Every row comes from one small tree of marks. The marks that hang from a mark follow it in brackets, in the order of their numbers. Every link used is in the known rows. Which tree was each row made from?
Known rows
K_110[K_918[K_37[K_638] K_232]]: [-1  5 -1 -4  8 -7  2 -5  2  6  2  2  1  4  7  4  1 -2 11  2 -8 -1  5 -7
  1  2  8]
K_769[K_658[K_841] K_854[K_318[K_638 K_918[K_232]]]]: [-3 10  0 -1 14  5 -5  6  4 -1 -1  1  1  2 30 12 10 -1 -4 10 -5 -5 -1 -7
 -4 -8 12]
K_37[K_918[K_232]]: [-1  4  3  0  5 -4  1 -2 -2  3 -1  1  2  2 -1  8  1 -2  6  5 -5  2 14 -5
  1  3 -6]
K_918[K_37[K_638] K_232 K_318]: [-2  7  2  0  7 -4  5 -2  6  8  1  2  0  3  2  0  1 -1  4  2 -8  4 25 -6
  1  0  6]
K_232[K_865]: [  0  -3   0  -2   2   1   2  -1  -3  -1  -3   1  -2   2  -1  -2   2   1
   0   0  -2   3 -12  -2   0  -3  -3]
K_110[K_658[K_769 K_841] K_918[K_232[K_865] K_318]]: [ -5  -4  -7  -4  10   3  -8  -1  -1   1   0   2  -2   5  20  11   3  -1
   4   4 -11  -5  15  -8  -1  -5   5]
K_865[K_232]: [ 2  2  0 -3  2 -3  1 -5 -1  0  0  1 -1  1  2  6  2  0  1  3 -5  1 -2 -3
 -1  0 -2]
K_854[K_318[K_638 K_918[K_37 K_232[K_865]]]]: [ -4   6  -1  -3  11   3   0   1  -2   3  -7   3  -1   6  13   6  12   0
   0   5 -15   6 -17  -8   0  -1   9]
K_769[K_658]: [-1  2  2  2  3  1 -1  2  2 -4  2  1 -1  0 -1  3 -1  1 -1  3  0  2 -9 -2
 -1 -5  0]
K_854[K_318[K_918[K_37[K_638]]]]: [-3  7 -2  0  6  2 -2  3  2  7  0  1  2  6 13  1  6 -3  4  2 -5  2  0 -7
  0  0  8]
K_318[K_638 K_918]: [ -1   2  -1  -2   3   4   2   1  -2   4  -4   0   1   3  12   5   9  -1
  -3   1   1   3 -18  -1   1   3   7]
K_918[K_37 K_318]: [-3  5  0  2  3 -1 -1  4  3  3  2  1 -1  1  1 -3  4 -1  1  0 -6  1 17 -4
  0  2  0]
K_638[K_37 K_318[K_918[K_232[K_865]]]]: [-2 -3  3 -4  7  0  1 -5 -6  4 -3  3  2  1 -2 -2 17  0 -1 10 -8  3 -9 -9
  1  1 -4]
K_110[K_658[K_769]]: [-1 -2 -5  0  2  3 -3  4  2 -2  2  1  0  2  4  8 -1  2  2  1 -3  0 -9  0
 -1 -3 10]
K_638[K_318]: [-1 -4  2  1  0  0 -1 -2  0  2  0  1  1 -1  1 -6  3 -3 -4  1  2  2  4 -2
  1 -1  2]
K_37[K_638 K_918[K_232 K_318]]: [-2  6  5  0  8 -3  4 -4  3 10  0  1  2  3  4  3 -1 -5  6  3 -2  5 36 -7
  2  0 -4]
K_918[K_37 K_232]: [ -1   5   1  -1   5  -5   2  -1   1   0   0   2  -1   1  -2   6   3   1
   4   4 -11   1   2  -4   0   3   5]
K_638[K_37 K_318]: [  0  -3   3  -1   1  -2   0  -4   0   4   3   2   2  -3  -3 -12   6   0
  -2   4   1  -1   4  -2   0   0  -7]
K_841[K_658[K_769[K_854]]]: [ 1 -2 -4  0  5  5  3 14  1  0  2  2  1  0 11  8  8  0  1  7 -4  0 -6  0
 -4 -6  7]
K_658[K_769[K_854]]: [ 1  0 -2  0  2  1  3 11  0  1  2 -1  1  0 10  5  8 -1  0  4 -4 -4  8  1
 -3 -5 15]
K_841[K_658]: [ -1  -2  -2   0   3   3   0   3   0   0   0   3   0   0   1   3   0   1
   0   3   0   4 -15  -1  -1  -1  -8]
K_658[K_769[K_854[K_318[K_638]]] K_841]: [ -1   1  -6  -1   7   6  -1  10   3   3   0   0   1   0  33   4   6  -1
  -5   2  -4  -8  15   2  -6 -10  13]
K_841[K_658[K_769]]: [-1 -5 -5 -1  3  5  4  8 -1  1  1  2  1  1  6  9  3  1 -2  4 -5  4 -8  0
 -2 -2 -1]
K_37[K_638 K_918[K_232[K_865] K_318]]: [-1  3  5 -1  9 -2  6 -5  0  8 -3  2  1  5  3  0  2 -4  6  4 -4  8 24 -9
  2 -3 -7]
K_658[K_769[K_854[K_318[K_918]]] K_841]: [-2  3 -7 -1  6  8 -6 14 -1  2  1 -1  3  2 32 11 12 -5 -2  7 -6 -9 19 -4
 -4 -5 12]

Which tree is each row?
[-2  9  1  4  7  5 -9 11  3 -4  3  0  0  1 15  5 10 -3  0  8 -1 -2 -2 -6
 -2 -8 11] : K_769[K_658 K_854[K_318[K_918]]]
[-2  8 -6  1 10  4 -5 12  6  4  4  1  2  7 23  7 10 -1  8  6 -6 -3 -5 -7
 -3 -7 25] : K_110[K_658[K_769[K_854[K_318[K_918[K_37[K_638]]]]]]]
[ 1  5  4 -2  7 -4  6 -5  1  7 -1  1  3  3  2  5 -1 -3  8  4 -2  4 15 -5
  1  0 -4] : K_37[K_638 K_918[K_232]]
[  1   3   2  -4   9  -4   8  -5   0   4  -3   3   0   5  -1   0   3   2
   6   3 -11   6  -9  -8  -1  -3   4] : K_918[K_37[K_638] K_232[K_865]]
[ -3   8  -2   2   8   6 -10  10   2  -4   3   0   1   1  26   7   9  -3
  -1   9  -1  -7   3  -7  -5  -8   4] : K_769[K_658[K_841] K_854[K_318[K_918]]]
[  1   3   3  -2   7  -2   5  -3  -1   7   1   2   3   1   4  -4   6   1
   5   2   1   0  -6  -1   0   2 -16] : K_318[K_638[K_37[K_918]]]
[ -4   3  -1  -2  12  -4  -4  -6   4   4   1   4  -3   8   6   0   1   0
  13   2  -8   2   0 -11   1  -3   8] : K_110[K_658 K_918[K_37[K_638] K_232[K_865] K_318]]
[-3  5  4  0  8 -1  4 -2  1  8 -3  1  1  3  8  4  3 -3  2  3 -4  5 24 -4
  2  2 -3] : K_37[K_918[K_232 K_318[K_638]]]
[-3 10  0  1 11  4 -9  7  2 -4  1  1  1  1 24 13  9 -2 -1 12 -7 -7 11 -9
 -4 -8  9] : K_769[K_658[K_841] K_854[K_318[K_918[K_232]]]]
[-2  7 -1  1  6  5 -4  8  2  3 -2  0  1  2 22  2 12 -3 -2  4  0 -2 -3 -2
 -2 -3 15] : K_769[K_854[K_318[K_638 K_918]]]
[-3  2 -7  2  7 10 -4 18  0  2  1  2  2  3 22 12 14 -4 -1  9 -6  0  0 -4
 -3 -5 11] : K_841[K_658[K_769[K_854[K_318[K_918]]]]]
[-2  2  5 -1 10  0  5 -4 -2  7 -6  2 -1  4  6  2  6 -2  2  3 -6  8 12 -6
  1 -1 -6] : K_37[K_918[K_232[K_865] K_318[K_638]]]
[ -2   5  -2  -2   6   1   3   3  -1   5  -3   1   1   5  12   5  12   0
   1   2  -5   3 -24  -4   0   5   6] : K_318[K_638 K_918[K_37]]
[-1  2 -3  2  3  4 -3 12  2  1  3  0  1  0 16  3  5 -3 -1  3 -5 -5 20  1
 -3 -8 16] : K_658[K_769[K_854[K_318]]]
[-2  3 -7 -2  8  9 -2 13  0  4 -2 -1  3  3 39 10 13 -3 -5  5 -5 -7  7 -2
 -5 -6 16] : K_658[K_769[K_854[K_318[K_638 K_918]]] K_841]
[ -3   3   2  -1   7  -2   2   0   0   2  -2   3  -3   3  -2   0   6   1
   2   3 -14   5  12  -8   0  -1   1] : K_918[K_37 K_232[K_865] K_318]
[-2  0 -5  2  6  7 -3 15  3  0  3  2  1  0 17  5  6 -2 -1  7 -5 -1  6  0
 -5 -9  9] : K_841[K_658[K_769[K_854[K_318]]]]
[ -3   8  -2   1  11   7  -6   9   3  -1   0   1   1   2  33   6  10  -2
  -4   7   0  -5 -10  -5  -5  -9   8] : K_769[K_658[K_841] K_854[K_318[K_638 K_918]]]
[ -1   4   0  -3   6   1   3  -1  -1   4  -6   0   1   3   9  11   9  -1
  -2   4  -5   4 -11  -3   2   4  10] : K_318[K_638 K_918[K_232]]
[ -2   6   3  -1  11  -2  -1  -4   1   7   1   3   3   1   7  -1   3  -1
   4   5  -6   0  13  -3   0   0 -10] : K_854[K_318[K_638[K_37[K_918[K_232]]]]]
[ -3   5  -6  -3  11   6  -1  10   0   5  -3   0   2   3  36  16  13  -3
  -5   8 -11  -7  14  -4  -4  -5  20] : K_658[K_769[K_854[K_318[K_638 K_918[K_232]]]] K_841]
[ -2  -1  -6  -3   4   1 -12  -3   1  -2   3   1  -1   3  17   5  -3   0
   7   0   2  -9  -8  -4  -1  -1  -2] : K_110[K_658[K_841] K_918]
[ -2   4   4   1   4  -2  -1   0   0   8   5   2   2   1  -1  -6   5  -2
   6   4   1  -1  27  -4   1   2 -20] : K_638[K_37[K_918[K_318]]]
[  0   7   3   2  10   2  -3   4   7  -1   6   2   0  -2  12  -8   7   3
  -1   6   1  -5  -7   0  -5 -12   3] : K_769[K_658 K_854[K_318[K_638[K_37]]]]
[ 1  4  1  1  6  1 -3  5  3 -5  3  0  0 -1 16  3  4  1  0  6  1 -7 -1 -3
 -6 -9  0] : K_769[K_658[K_841] K_854]
[-1  1 -5 -1 10  7  2 12  4  5  4  4  2 -1 19 -1 10  2 -2  7 -4 -3 -6  1
 -6 -9  3] : K_841[K_658[K_769[K_854[K_318[K_638[K_37]]]]]]
[ -5  -3  -9  -1   5   4 -10   4   2   3   5   1  -1   4  24   8   0  -3
   4   1  -3  -8  20  -4  -1  -2   4] : K_110[K_658[K_769 K_841] K_918[K_318]]
[ -4   8  -2  -1  10   2  -2   3   1   5  -4   2   0   5  15   8  10  -1
   0   4 -12   3  -5  -6   1   3  12] : K_854[K_318[K_638 K_918[K_37 K_232]]]
[ -3   7   0  -1  13   5  -8   6  -1  -5  -2   2  -1   3  23  11  12  -1
  -1  12  -9  -3  -2 -11  -5 -11   5] : K_769[K_658[K_841] K_854[K_318[K_918[K_232[K_865]]]]]
[-1  4  3  2  5 -1  4 -1  2 10  1  1  3  4  7 -3 -1 -5  6  0  4  4 29 -5
  2 -1 -8] : K_37[K_638 K_918[K_318]]
